Every row comes from one small tree of marks. Brackets hold a mark, then the marks that hang from it, in the order of their numbers. Every link used is in the known rows. Which tree was each row made from?
In the rows, 128 means zero.
Known rows
[k877 [k388 k269 k407 k942]]: [144 103 105  97 187 123 175 166 140 136 103 143  93 118 106 131 158 116
 153 154 175 142  97 163  98 171 103 160]
[k388 [k407 k32] k942]: [109 107 160  76 154 131 194 147 107 140 130 127 139 114 100 148 149 112
 116 163 182 106  94 168 101 119 109 128]
[k99 k81 k956]: [116 160 113 160 156 147 173 137 143 154 134 140 152 139 127 135 133 105
  99 111 112  75 136  93 152  86 159 156]
[k468 k880]: [117 148  96 157 138 161 151 117  90 110 155  86 119 135 156 143 109 115
 132 135 153 116 122 116 147  89 113 129]
[k967 [k99 k81]]: [109 115 119 169 151 130 146 131 158 154 114 130 167 124 125 189 150  83
 147  99 122  58 112 104 120  89 147  95]
[k229 [k468 k301]]: [125 142 171 158 114 175  87 138  99 102 121 134 157  96 147 148  86 110
 109 122 115  99 149 139 144 119 103 145]
[k32 k75 k407]: [112 139 161 129 130 142 127 142 128 195 137 159  69  98 140 155 137 117
  79  98 165 105 111 119 133 101 168 137]
[k388 k269 k942]: [148 110 133 115 179 157 179 161 141 128 107 122 101  92 137 127 134  91
 153 159 125 100 103 139 102 170  96 158]
[k75 [k32 k105 k186 k407]]: [ 92 124 144 130  91 113 173 121 120 146 167 153 106  67 153 114 169 160
 114  97 179 102  90 132 170  69 170  68]
[k407 k32]: [114 160 161 134 130 149 158 165 107 151  99 114 166 118 141 148 122 124
 106 143 156  95 127 125 129  82 132 125]
[k99 k81 k942 k956 k967]: [ 90 136  86 178 138 107 199 133 141 176 140 148 147 146 125  89 140 100
  77  90  83  43 111  41 132  71 138 193]
[k388 k269 k407 k942]: [137  90 128  87 168 136 221 140 131 102 127 137  78 103 123 123 157  97
 161 163 149 131  87 177 104 171  95 147]
[k388 k269]: [144 143 128 151 146 153 187 153 131 110  98 123  99 105 165 122 128 103
 152 141 123 120 120 131 135 138 118 145]
[k171 [k32 k186]]: [120 126 153 169 135 131 181 117 109 142 129 138 130  92 154 163 127 153
 110 101 166  89  66 108 153  87 159 128]
[k468 k301 [k318 k388]]: [154 167 151 163 105 137  44 104 138 139 134 125 189 125  97 134  58 135
 133 116 116 108 125  99 111 148 157 117]
[k877 [k388 k269 [k407 k32]]]: [134 147 118 107 137 116 181 173 133 123  70 139 115 139 126 127 152 147
 140 159 168 148 122 167 123 122 121 131]
[k229 [k468 k301 [k318 k388]]]: [117 159 153 154 101 158  15 121  95 120 123 131 171 119 102 149  74 153
 113 105  93 109 146 124 127 139 135 125]
[k171 [k32 k75 k105]]: [ 98 146 162 162 164 107 145 170 116 138 105 115  56 110 165 186 162 174
 104  49 156  77  94 132 151 112 135 109]
[k75 [k32 k186]]: [126 115 149 167 125 128 159 107 107 136 148 148 154  96 160 123 102 141
 117 115 174 101  68  94 144  86 151 123]
[k468 k301 [k318 [k388 [k407 k32] k942]] k880]: [135 139 120  89  86 130  64  74 120 102 156  95 164 149  65 126  74 166
 143 177 124 128 119 154  93 140 117  91]
[k407 [k32 k75 k105 k186]]: [ 95 154 159 130 104 112 121 192 120 171 112 143  93  99 175 126 183 153
  75 125 161  83 110 112 125 101 152  94]
[k388 k269 [k407 [k32 k75 k105 k186]] k942]: [109  97 144  62 122 101 189 177 142 124 107 158  33  91 148 101 215 147
 123 173 146 112  87 182  94 166 111 100]
[k877 [k388 k269 [k407 [k32 k105 k186]]]]: [117 145 106 105 110  98 186 187 139 121  87 148  92 115 145 101 203 164
 135 159 173 144 117 166 131 124 130  98]
[k318 k388]: [103 151 129 147 173 117 114 161 105 153 128 101 145 134 144 161 120 128
 129 104 138 148 129  89 111 118 157 150]
[k318 [k388 k269 k407 k942] [k468 k301]]: [168  82 146  94 148 118 120 110 169  98 124 145 129 134 124  91 127 101
 149 141  71 194 169 151 118 190 107 165]
[k388 k269 [k407 k32] k942]: [128 104 144  64 145 130 220 152 131 106  96 131 101 109 115 122 158 118
 147 187 144 124 100 192 100 148  94 129]
[k99 k81]: [106 154 130 151 154 121 163 144 137 142 141 130 153 132 115 156 128 117
 123 124 135  96 118  90 112 104 132 131]
[k880 [k468 [k318 k388]]]: [125 119 123 146 125 129  67 135 105 178 127 129 157 152 103 186 124 123
 123  81 156 134 142 100 143 127 140 119]
[k75 [k32 k105 k186]]: [106 127 141 162 122 111 164 138 108 121 151 134 123  88 173 115 152 155
 127  97 173  94  80 111 156  93 143  85]
[k318 k468]: [141 126 144 172 151 156 143 123 119 154 133 141 152 139 160 116 132  80
  95  88 131 127 165  97 176 109 126 168]
[k99 k81 k967]: [ 87 143 105 156 141 100 178 130 122 143 128 124 149 120 145 135 148 126
 111 126 130  83 118  57 101  94 118 155]

Write each row's tree
[161 122 150 151  95 136  33 112 137 152 126 135 188 141  99 171  83 112
 130  99 136 130 157 110 137 144 132 113] | [k880 [k468 k301 [k318 k388]]]
[154 104 148 132  87 121  64  98 130 132 140 147 170 147  88 167  98 118
 139 104 150 152 145 135 136 142 129 106] | [k880 [k468 k301 [k318 [k388 k407]]]]
[165 165  95 149  80 146  56  77 141  76 131  92 135 144 118 106  57 158
 172 161  77 138 138 126 122 157 126 101] | [k468 k301 [k318 [k388 k269]] k880]
[138 153 102 135  78 131  72  56 116  85 172 102 147 157  90 120  66 156
 155 141 126 147 121 135 123 133 134  90] | [k468 k301 [k318 [k388 k407]] k880]
[125 121 120 105 194 123 131 174 133 136 103 102 112 115 134 142 137 121
 158 145 103 148 116 118  80 172 128 160] | [k318 [k388 k269 k942]]
[169 131 102 149 114 139  83  93 152  73 121 104 132 161 172  84  92 121
 150 138  44 199 206 116 156 143 113 149] | [k318 [k388 k269] [k468 k301 k880]]
[128  91 126  73 115 112 108 141 124 148 100 135 131 150  77 166 156 138
 141 136 142 149 132 163 114 152 111 106] | [k880 [k468 [k318 [k388 k269 [k407 k32] k942]]]]
[106  97 148  78 166 106 129 139 113 158 129 130 155 161 108 132 162 124
  99 122 123 178 162 135 121 124 129 156] | [k318 [k388 [k407 k32] k942] k468]
[168 142  97 121 106 149  52  85 148  92 136  90 136 130  95 108  62 149
 174 172  78 126 126 134  96 182 109 113] | [k468 k301 [k318 [k388 k269 k942]] k880]
[103 137 142 158 127 117 121 177 121 168 143 154  56  92 189 123 190 130
  85  97 166  86  97  94 129 130 155 113] | [k32 k75 k105 k186]
[ 97 154  70 131 114 124 109  80  82 112 173  96 115 171  96 141 110 168
 146 124 150 153 107 126 131 115 144  96] | [k468 [k318 [k388 k407]] k880]
[115 146 167 137 108 131 119 160 118 186 107 155 122 108 167 134 138 139
  64 143 163  88  98  96 115  94 160 134] | [k407 [k32 k75 k186]]
[130 126 153 107  66 106  66 134 134 125 119 130 164 144  92 161 139 149
 136 110 147 138 165 160 142 129 122  61] | [k880 [k468 k301 [k318 [k388 [k407 [k32 k105]]]]]]
[148 168 106 157  86 146  37  73 122 106 157  90 165 146 105 128  47 154
 147 138 109 123 134 108 123 131 138 101] | [k468 k301 [k318 k388] k880]
[172 133 132 171  99 172 101  75 129  99 156 120 160 145 161  93  80  86
 114 127 102 136 187 111 180 109  98 145] | [k318 [k468 k301 k880]]
[119 127 115  71 163 104 177 203 140 128  81 127  92 114 111 123 200 148
 149 163 170 130 118 185 103 155  96 113] | [k877 [k388 k269 [k407 [k32 k105]] k942]]
[156 158 147 111  73 118  98 105 154  92  99 131 156 132  92 107  85 162
 159 163  99 139 130 160 105 153 143  91] | [k468 k301 [k318 [k388 k269 [k407 k32]]]]
[118 122 101 176 153 148 157 124 162 162 107 139 169 130 133 167 150  70
 126  90 103  43 129 104 161  71 173 119] | [k967 [k99 k81 k956]]
[165 165 120 170  70 177  75  62 123  99 159 107 160 128 112 116  47 124
 141 148 129  83 121 123 144 122 115  97] | [k468 k301 k318 k880]
[107 128 137  97  90 100 196 170 135 106  98 159  33 108 175  94 208 158
 120 159 144 128 105 170 129 131 133  88] | [k388 k269 [k407 [k32 k75 k105 k186]]]
[169 101 108 113 141 142  76 103 158  90 129 100 133 146 146  89 100 110
 150 154  45 183 190 123 125 174  93 160] | [k318 [k388 k269 k942] [k468 k301 k880]]
[175 139 143 123 124 140  62 117 167 126 112 123 159 106  88 118  71 130
 163 152  87 107 118 124  86 199 127 127] | [k468 k301 [k318 [k388 k269 k942]]]
[ 94 138 151 128 121 119 176 136 118 132 152 126 104  87 140 135 154 155
 128  79 170 102 108 150 169  74 146  73] | [k75 [k32 k105 k407]]
[165  85 102  90 132 125 114  83 150  66 147 114 110 157 132  82 117 114
 160 159  64 208 178 156 127 174  90 149] | [k318 [k388 k269 k407 k942] [k468 k301 k880]]
[143 134 104 131 158 122 182 159 134 118  95 145  93 133 132 124 151 129
 153 139 174 156 111 154 127 140 121 145] | [k877 [k388 k269 k407]]
[147 114 154 138 128 114 105  98 140 112 146 144 163 157 135 111 111 106
 119 103 105 198 181 121 150 133 140 152] | [k318 [k388 k407] [k468 k301]]
[174 130 146 149 130 131  88 122 169 104 101 130 153 142 162  90 101 105
 139 122  48 187 199 110 145 158 130 166] | [k318 [k388 k269] [k468 k301]]
[105  88  88  96 169 117 121  98  99 122 177 106 116 175 122 121 151 121
 122 120 121 198 158 128 136 130 115 157] | [k318 [k388 k407 k942] [k468 k880]]
[ 89 150 151 124 126 127 133 176 133 181 139 143  37  90 153 146 189 133
  89  78 162  97 125 139 145 107 161  96] | [k32 k75 k105 k407]
[117 143  97 121  71 151  59  81  94  45 136 112 105 142 108 118  87 174
 157 146  74 156 146 175 139 145 106 103] | [k229 [k468 k301 [k318 [k388 k269 k407]] k880]]
[114 134  90 152 150 132  93 109  99 129 153  93 137 180 159 122 124 125
 114  98 100 189 189  90 162 101 135 155] | [k318 k388 [k468 k880]]
[133  81 117  91 180 108 154 131 136 122 126 138 101 150 128 106 167 107
 139 123  94 196 156 142 123 174 118 170] | [k318 [k388 k269 k407 k942] k468]
[133 129 127 111  91 117  94  83 123  85 146 108 166 182 136 102 105 142
 119 145  97 204 199 143 153  97 122 121] | [k318 [k388 [k407 k32]] [k468 k301 k880]]
[157 132 154  81  97 120  92 112 160 109 103 131 154 120  72 114  93 152
 157 175  99 124 115 168  80 181 126 103] | [k468 k301 [k318 [k388 k269 [k407 k32] k942]]]
[114  87 130  99 186 111 131 126 114 154 156 138 134 155 114 130 159 104
 111  98 129 182 150 121 126 146 129 172] | [k318 [k388 k407 k942] k468]
[135 117 123  77 166 119 175 179 140 139  79 136 114 121 100 132 161 137
 141 176 171 135 105 172  92 152 103 144] | [k877 [k388 k269 [k407 k32] k942]]
[113 115 154 135  95 132 171  92 118 161 163 168 133  75 142 123 119 146
 108 113 180 108  75 115 155  64 178 105] | [k75 [k32 k186 k407]]
[ 80 131 104 169 136  85 188 141 137 164 147 138 149 135 112 112 138 107
  99 103 103  62  95  36  90  91 109 169] | [k99 k81 k942 k967]
[158  81 151 106 108 124  57 107 138 148 145 144 170 138  68 172 103 110
 138 115 150 137 132 143 113 165 114 116] | [k880 [k468 k301 [k318 [k388 k407 k942]]]]
[126  83  75  83 163 117 148 104 123  92 148 106  80 171 135  98 158 122
 150 142  88 213 161 148 135 159 100 156] | [k318 [k388 k269 k407 k942] [k468 k880]]
[109 128 100 189 139 136 198 136 107 175 128 138 133 127 158  81 130  80
  70  80 108  49 102  60 155  79 141 206] | [k99 k942 k956 k967]
